Each row was made from one small tree. The marks that hang from a mark follow it in brackets, in the order of their numbers. Every link used is in the known rows. Write each row's tree.
(in the rows, 128 means zero)
Known rows
Q715{Q496}: [105 127 120 149 126 127 131 120 147 137 129 130 122 136 138 112 145 123
  98 149 117 123  98 140 126 114 144 153 111 130 132 114 136 116 105 138
 114 157 133 152 128 155 135 131 126 124 114 136 136 119]
Q940{Q161 Q496}: [142 125 144 145  62 120 172 156 136 102 115 123 122 160 160 143 101 100
 101 159 151 125 125 128  86 123 137 205 142 132  87 107 116 153 134 161
 142 119 149 153 178 123 127 118 134 115 178 131 143 129]
Q695{Q740}: [138 125 129 150 121 147 119 108 104 160 120 163 124 119 116 110 176 146
 136 114 104 128 144 115 106 135 134 132 144 141 108 101 118 115 135 109
 128 107 117 122 128 116 137 156 154 127 122 130 128 137]
Q699{Q695}: [120 145 131 123 111 108 113 148 126 142 138 114 142 123 132 113 122 138
 108 116 112 100 112 134 106 142 134 134 142 125 146 118 109 134 129 146
 120 146 121 116 113 134 130 130 135 145 133 115 150  92]
Q496{Q332{Q619}}: [173 107 125  95 178  98 116 106 137 105 123 117 136 142 138 134 105 109
  78 135 122 105 135 144 142 140 101 113 166 134 119  94  83  82 139 147
 112 107 153 138 125 110 130 112  92 110 141 103 131 103]
Q940{Q161{Q162} Q496{Q332{Q619}}}: [196 105 144 125 102 103 139 101 142  58 113 133 125 196 177 156  65  89
  91 151 163  96 111 143 103 134 120 179 190 133  95  67  66 124 164 185
 101  86 156 172 150 120 141  99  83 101 158 101 156 113]
Q695{Q740{Q569{Q699}} Q821{Q496}}: [175 143 100 182 151 181 125  89 112 171 159 179 124 111 117  76 179  92
 153 132  41 125 105 110 118  95 145 120 132 174 123  75 140  93 151 143
 100 108 141 151 145 118 117 120 173  87 125 138  69 177]
Q715{Q695}: [128 144 120 122 136 124 114 156 131 156  95 124 103 123 130  99 140 117
 124 136 114 122 116 112 116 130 130 123 173 132 152 115 112 144 111 116
 143 140 125 139 122 140 154 118 137 125 100 115 118 129]
Q699{Q695{Q740{Q569} Q821{Q496}}}: [149 134 109 182 128 162 112 104  95 175 141 161 123 123 126  71 188 111
 147  91  52  98 126 107  93 105 148 129 160 154 103  63  91 140 154 151
 114 107 147 140 117 134  89 146 155 120 118 106  84 111]
Q695{Q699 Q740}: [149 112 136 135 123 178 117 106 107 178 120 166 134 104 132 127 210 183
 132  96 100 129 140  95  64 133 147 107 130 143  98 106 130  80 144  94
 105 114 104 125 122 110 139 155 173 134  99 160 103 158]
Q619{Q332 Q370}: [147 141  98 133  89 121 142 122 132 112 134 122 161 151 110 110 131 163
 101 166 169 116 162 107 151 171 134 130 190 149 107 149 149 115 107 135
  54 136 145 121 161 110 151 121 138 122 126 121  93 156]
Q162{Q161{Q940}}: [156  97  98 171 138 128 131 115 124 137 170 131 132 134 104 112 106 100
 119 120 167 130 137 111 125  91 116 113 107 135 140 128 142 110 133 131
 126 170 158 115 169 168  91 133 134 133 143 140 140 160]
Q715{Q496 Q695}: [109 140 107 142 131 130 118 156 141 158  92 124 103 130 140  80 152 106
  95 156 107 114  94 126 114 118 159 150 157 136 164 103 117 133  86 124
 125 158 128 163 120 171 159 123 137 114  80 119 135 118]
Q569{Q699 Q740}: [121 160 127 142 130 105 126 129 166 143 157 134 142 115 131 113 112  99
 113 138  93 120 109 165 105 142 136 161 138 140 147 144 167  84 117 166
 104 121  97 114 154 123 164  73 147 103 125 143 136 179]
Q695{Q699}: [135 115 128 118 135 155 128 124 129 146 130 132 132 114 146 147 161 158
 131 114 129 127 130 103  89 131 141 105 115 132 112 127 146  98 142 115
 109 140 123 128 116 120 130 128 157 130  99 148 115 150]
Q569{Q699{Q695{Q821{Q496}}} Q740}: [128 164 100 150 118 131 120 133 153 155 194 127 122 124 145  79 111  83
 102 111  59  79 102 161  94 153 166 170 165 132 130 101 153  95 136 186
  97 116 138 123 125 154 127  83 149 103 125 130 121 127]
Q162{Q161{Q940{Q496{Q332 Q715}}}}: [154 106 120 179 117 102 128 154 142 122 167  74 130 177 128  60  90  58
 113 157 167 109 175 139 115 113  96 132 142 144 124  78  85  99  96 159
  88 175 167 135 157 196  83 123  90  97 208 119 119 149]
Q740{Q569{Q699{Q695{Q821{Q496}}}}}: [153 154 108 157 137 140 122 123 138 148 172 128 143 126 134  77 125  81
 122 134  52  91  73 126 120 102 141 131 129 157 157  91 128 113 152 184
  95 152 156 151 135 131 105  88 161 108 130 122  97 127]
Q940{Q496}: [126 136 133 130  81 128 156 134 152 115 123 123 125 147 141 135 115 114
 132 157 127 134 118 127 106 125 135 156 132 134 114 111 116 150 124 137
 123 120 133 139 139 136 116 115 119 125 141 135 130 127]
Q695{Q821}: [131  98 117 140 120 157 140 109 120 130 144 117 125 110 130 136 129 131
 146 104 100 121 144 111 143 124 119 104 142 128 121 108 132 109 138 131
 162 124 159 130 122 151 115 134 124  94 124 127 100 119]
Q699{Q695{Q821{Q496{Q715}}}}: [118 116 120 169 134 145 118 164 116 148 161  96 110 145 149  54 136  98
 121 105 109  74 164 138 130 143 148 145 181 106  93  88  97 115 127 164
 108 144 168 128  80 183  76 136 124  97 174 113  97  84]
Q740{Q569}: [136 134 133 152 148 118 123 116 134 133 119 136 159 121 124 131 149 109
 143 141 112 137 126 125 126  87 104 119 102 151 140 127 115 146 127 143
 118 132 127 133 145 114 132 106 129 122 115 115 108 153]
Q715{Q496{Q332{Q619}} Q695{Q699}}: [156 107 110 102 186 129 106 116 159 152  94 123 118 131 169 106 167 121
  47 149 100  94 102 113  81 124 143 112 173 138 139  65  81  63 109 128
  94 143 149 176 102 149 162 108 125 109  73 118 113 112]
Q496{Q332{Q619} Q821{Q695}}: [188 131 125  76 177  87  94 115 114  64  63  95  98 181 108 107 138 114
  47 147 143 102 144 126 171 123  79 108 183 132 130  75 105  84 128 137
 116 113 155 147 136 145 111 126 125 115 167 108 140 107]
Q821{Q496{Q332 Q715}}: [149 129 134 138 167 131 109 163 122 117 154 100 110 172 132  42 127  74
 105 131 141  89 170 165 128 152 146 135 156 122 101  86  85 100  97 150
  57 120 155 155  93 152 104 131  93 112 189 104 101 109]
Q940{Q161}: [142 115 143 149 117 123 141 155 114 119 122 130 129 139 136 139 116 117
 102 135 151 115 134 130 111 125 130 172 135 129 106 134 126 134 151 149
 143 129 141 142 168 119 143 130 144 114 157 130 144 127]
Q569{Q699}: [140 150 122 118 135 126 126 132 142 140 147 131 139 123 130 112 118 115
 107 156 104 122  89 140 131 131 134 140 116 142 154 132 158  84 135 137
 101 154 111 136 142 117 156  98 150 115 128 144 135 149]
Q162{Q161{Q940{Q496{Q715}}}}: [144  94 115 198 102 118 151 145 148 132 156  87 131 156 129  82 101  77
 136 156 176 117 172 123 112  87 111 158 130 143 111 115 115 113 108 153
 104 184 158 121 159 195  65 116 122 102 186 133 124 161]
Q161{Q940{Q496}}: [134 119 140 152  90 133 152 111 159 106 132 121 124 163 130 151 115 118
 143 155 152 131 116 129 118  97 110 134 119 139 103 118 120 154 139 146
  99 126 148 131 146 162 102 120 127 126 144 130 132 160]
Q740{Q569{Q699}}: [140 156 124 136 145 117 125 118 144 145 140 134 170 117 125 116 133  98
 128 164  83 133  83 129 128  90 113 129  94 172 171 136 147 110 135 156
  99 156 108 143 164 112 153  83 154 107 124 132 107 170]
Q821{Q496 Q695{Q699}}: [182 135 115 104 128 173 131 132 129 106  98 176  93 160 133  86 158 133
 104 131 150 126 114 104  72 117 161 119 128 155 104 115 156 111 144 115
  79 122 157 160 103 164 104 146 179 159 111 146 105 170]
Q715{Q496 Q695{Q699}}: [122 122 107 134 135 159 115 140 144 174 100 132 114 115 147  98 188 135
  92 143 106 113  92 102  77 117 166 125 140 133 143 103 128  99 104 107
 105 177 123 163 106 164 166 128 154 123  57 144 108 135]
Q619{Q370}: [139 130 117 116  92 122 148 125 121 111 127 126 146 143  99 107 134 150
 109 135 155 112 159 126 154 151 128 123 151 128 121 153 150 106 116 121
  92 122 131 120 133 118 149 119 121 134 126 121  93 148]
Q695{Q699 Q740 Q821{Q496{Q715}}}: [158  91 120 184 139 214 130 117 106 180 152 155 104 117 141  67 216 148
 150  86  95 100 192  95  83 133 158 115 163 129  58  76 117  62 143 114
  86 114 150 129  78 153  87 159 163  83 141 157  58 154]
Q699{Q695{Q740{Q569} Q821}}: [134 126 119 176 119 146 107 111  96 181 134 146 158  96 126 103 190 142
 147  94  45 106 139 106 106  98 106 110 158 154 133  77  89 128 143 151
 147 119 135 118 138 128 113 141 160 110 112 103  95 122]
Q695{Q699 Q740{Q569} Q821{Q496}}: [174 103 114 173 147 212 131  79 105 186 140 191 123 108 124 100 227 140
 173  89  76 125 148  77  71  92 148  94 125 165  81  75 123 102 163 119
 102  96 152 155 116 116 100 146 170 103  97 149  55 169]
Q740{Q569{Q699{Q695}}}: [129 173 124 139 133  96 108 136 129 158 149 120 180 110 131  98 129 100
 102 149  62 105  62 144 114 106 118 133 115 156 187 122 123 113 134 173
  92 177 103 123 153 113 151  79 169 128 127 112 132 133]
Q162{Q161{Q940{Q496}}}: [151 107 105 174  87 126 154 116 150 123 157 117 127 153 125 117  88  84
 128 154 167 142 129 110 102  91 119 135 109 143 124 113 130 136 134 146
 122 163 162 128 177 174  83 124 122 131 152 144 135 156]

Write each row's tree
[148 135 156 140  92 129  88  81 117  72 126  83  77 231 116 133 128  96
 130 128 177 114 118 133 154 125  98  93 135 111 127  59  97 141 132 139
  65 117 124 152 137 154 130 132 107 141 163 133 148 129] => Q161{Q162 Q940{Q496{Q332 Q821}}}
[171 140 133 136 137 157  91 103  84 143  55 158 116 137  90  98 252 170
 116 133 106 146 143  77  94  82  95  97 126 166 128  85 144 107 137 100
 101 131 106 138 159 135 126 145 214 129 111 145  97 187] => Q496{Q821{Q695{Q699 Q740{Q569}}}}
[152 121 148 152  52 133 151 125 131  81 117 149 111 185 168 146  83 101
 140 142 175 122 101 127  90 126 147 191 148 134 107 105 119 171 155 156
 114 108 129 154 162 136 156 122 110 124 149 129 157 140] => Q940{Q161{Q162} Q496}
[133 128 122 109 152 147  92 148 130 167 106 124 110 138 153  71 176 117
  74 145  96 108  97 118  75 142 160  95 149 139 157  69 103  84  87 115
  96 157 132 169 114 157 181 129 134 128  76 129 111 117] => Q715{Q496{Q332} Q695{Q699}}
[150 124 131 121 208  80  76 152 116 131  65  46  97 176 131  68 157  91
  65 154 134  70 188 132 172 150  81 127 233 106 116  55  50  71  89 137
 110 137 131 137 103 137 126  99 117  69 167 101 115  89] => Q496{Q332{Q619} Q715{Q695} Q821}
[157 100 128 170 132 195 130  76 103 187 130 175 155  85 135 136 235 164
 168  85  56 130 150  75  85  87 116  76 123 156 105  84 119  91 154 110
 139 111 135 123 134 118 124 143 176  90  85 145  58 173] => Q695{Q699 Q740{Q569} Q821}
[153 110 121 181 139 166 130  92  97 171 127 156 141  92 117 123 195 131
 172 109  62 136 155  94 117  85 101 103 140 156 116  81 106 120 145 130
 156 103 141 125 146 123 122 140 151  84 108 120  78 156] => Q695{Q740{Q569} Q821}
[161 110 105 166 126 198 129  98  94 155 146 178  87 126 116  93 174 124
 146  91  90 118 152 102 106 129 157 124 160 138  77  73 127 109 148 124
 126  78 160 145 115 138  97 166 147 110 124 143  90 133] => Q695{Q740 Q821{Q496}}
[169 182 128 131 146 118  86 114  89 134  69 152 117 146  71  64 208 124
  95 165  86 138 108 103 136  84  91 120 130 179 163  89 168  98 123 122
  92 149  98 140 186 126 138 118 215 114 150 142 116 197] => Q496{Q821{Q695{Q740{Q569{Q699}}}}}
[155 156 120 161 141 134 112 104 111 175 132 172 161 106 111  98 182 119
 137 146  58 138  95 123 103  91 122 129 117 178 148 101 131  97 141 134
  96 132  94 135 159  97 161 102 179 106 127 137 108 185] => Q695{Q740{Q569{Q699}}}
[171 127 116 149  82 118 132 126 122  82  96  96  86 191  83  85 118  91
  86 170 191 143 141 105 134  82  95 136 130 145 139  96 158 131 119 133
 125 177 170 139 188 201  67 133 163 134 180 150 152 166] => Q162{Q161{Q940{Q496{Q821{Q695}}}}}
[161 138 114 176 140 164 123  84 112 177 148 164 147  88 116 101 181 120
 153 125  36 133 115 105 128  87 109 105 131 168 145  87 140  83 147 136
 134 132 131 128 161 115 134 111 172  83 118 140  80 179] => Q695{Q740{Q569{Q699}} Q821}
[154 122 163 158  76 115 126 161 128  75 126 101 118 210 176  85  90  76
 127 143 179  93 146 154 106 147 126 179 173 118 105  69  68 129 117 175
  87 116 136 158 144 153 151 117  84  93 206 100 143 124] => Q940{Q161{Q162} Q496{Q332 Q715}}
[158 118 118 119 147 155 119 119 110 118 163 117  92 158 137  88 113  83
 121 107 106 104 141 128 138 147 146  95 152 125 103  60 105 108 129 145
 117  94 187 164  98 147 108 149  95 111 151 120  93  89] => Q695{Q821{Q496{Q332}}}
[118 110 100 178 125 179 115 122 121 195 100 147  88 106 131  68 203 128
 113 120  51 119 120  97 100 108 145 128 189 139 136  58 109 104 104 103
 158 132 146 152 122 175 152 158 154  86  76 135 105 121] => Q715{Q496 Q695{Q740 Q821}}
[174 113 119 132 204 112 120 136 145 111 133 108 121 174 149  77 114  77
  86 132 141  73 174 163 143 146 120 147 179 130  75  84  64  81 119 169
  62 107 165 158  87 134  88 105  89  96 182  97 107 102] => Q821{Q496{Q332{Q619} Q715}}
[157 146  99 154 111 163 112 120 102 181 178 156 107 119 134  59 160 119
 106 106  41  94  98 123  96 149 175 134 166 150 125  72 133  81 155 145
  99 124 142 133 112 134 113 133 173 122 137 139 110 111] => Q569{Q699{Q695{Q740 Q821{Q496}}}}
[130 152 125 167 127 117 104 122 101 177 115 156 163 112 119  96 186 140
 129 111  60 112 120 121  87 105 118 136 141 155 139  91  87 146 134 134
 107 124 102 113 140 111 129 130 166 141 116 102 119 129] => Q699{Q695{Q740{Q569}}}
[104 177 119 132 110  85 108 146 153 157 167 121 157 107 142 101 106 107
  87 128  73  92  98 178  86 156 144 179 150 136 163 134 150 101 121 183
  97 140  88 108 148 137 165  75 160 126 128 124 151 145] => Q569{Q699{Q695} Q740}
[182 105 139 104 112  97 157 132 147  77 107 108 135 177 169 156  77  79
  61 169 142  99 134 142  99 132 107 186 177 139  81  77  70 109 152 182
 126 101 172 161 176 104 124 109  97  89 182 104 146 108] => Q940{Q161 Q496{Q332{Q619}}}
[165 125 155 128  59 115 131 128 125  66 126 129 112 208 165 125  77  87
 118 138 162 113 111 145  89 145 139 164 151 133 118  70  81 151 139 164
 103  99 142 169 162 123 165 121  89 121 166 112 153 112] => Q940{Q161{Q162} Q496{Q332}}
[154 134 133  92 129 150  99 133 102 106  67 121  96 153 104 115 194 165
  88 137 150 133 141  86 120 116 108 105 123 134 131 112 170  96 132 101
 114 146 123 139 135 159 120 136 191 135 132 161 116 149] => Q496{Q821{Q695{Q699}}}
[125 159 152 100  92 102 106 138 122  96 106  65  91 193 121 111 134  93
  92 159 136 114 140 138 140 153 101 121 137 117 117  49 101 129 102 131
 110 112 125 151 147 125 126 122 106 114 189 130 134  83] => Q940{Q496{Q332 Q821}}
[130 121 120 161 102 154 109 115  91 172 142 135 130  96 125 100 170 157
 126  80  59  99 136 113  96 144 132 117 180 122 119  77  97 107 143 129
 157 118 139 113 122 143 117 158 158 120 123 118 114  96] => Q699{Q695{Q740 Q821}}
[156  94 127 146 122 209 129  88  99 185 146 162 121  86 138 130 219 184
 154  83  76 128 159  74  82 131 133  88 145 136  89  85 140  63 159  93
 146 112 137 119 114 131 130 165 166 103  95 166  75 151] => Q695{Q699 Q740 Q821}
[149 113 137 168  73 155 133  82 148  88 140 142 114 185 140 157 103 127
 172 129 176 124  97 127 120  96 122 127 129 133 118 118 112 166 150 137
  77 119 131 136 129 166 123 121 117 145 121 138 146 169] => Q161{Q162 Q940{Q496}}
[134 142 145 131 148 108  99 165 112  91  63  81  97 173 101  60 173 123
  94 151 159 111 180 129 167 116  89 139 164 122 125 110 137 110  94 126
 114 164 127 122 131 182 101 134 158 102 190 130 122 133] => Q496{Q715 Q821{Q695}}
[160 110 123 173 156 173 110 133  95 149 153 124  97 146 123  26 178  97
 134  97  88  89 195 133 121 152 138 108 191 133  72  37  79  74 109 140
  93  86 168 149  94 157  94 159 111  84 186 113  72 115] => Q695{Q740 Q821{Q496{Q332 Q715}}}
[107 145 136 119 141 107  80 130 113 117 120  74  96 176 118  86 163 101
  61 141 124 104 127 151 157 140 125 116 120 105 139  56 114  92  85 132
  97 155 127 168 141 146 143 135 108 113 157 139 141  73] => Q715{Q496{Q332 Q821}}
[123 117 108 136 140 139 105 145 130 148 123  97  93 136 140  67 148  85
  92 137  72 102 108 119 130 129 135  94 178 126 163  47  94  95  84 131
 141 144 173 175 119 182 160 138 106  87  99 103 106  87] => Q715{Q496{Q332} Q695{Q821}}
[136 117 139 189 100 142 117 131 150 117 105 104  96 186 148  89 125 102
 175 145 167 102 120 122 113 100 119 137 182 126 132 102  82 161 107 142
  78 147 126 127  95 199 128 102 120 112 130 112 125 168] => Q161{Q162 Q940{Q496{Q715{Q695}}}}
[157 121 125 163 159 189  99 158 115 207 101 153  83 128 138  31 238 132
 133 120 111 104 166  98  47 144 180 142 199 139  87  80  96  97 115 100
  74 126 117 139  71 147 122 139 176 122 113 137  74 165] => Q821{Q496{Q715{Q695{Q699 Q740}}}}
[126 146 141 132 114 101 116 188 147 136  94  68 104 166 157  48 131  72
 114 181 122 103 155 140 106 152 120 140 200 134 134  60  52 125  64 140
 103 139 134 147 105 161 147 108 102  93 170  94 102 106] => Q940{Q496{Q332 Q715{Q695}}}
[135 125 113 144 110 158 122 138 122 141 159 124 104 136 142  89 119 106
 120  95  95  84 120 117 116 144 160 131 161 117 115  89 105 132 147 149
 122 123 173 134  98 156  90 138 129 130 130 117 108  81] => Q699{Q695{Q821{Q496}}}
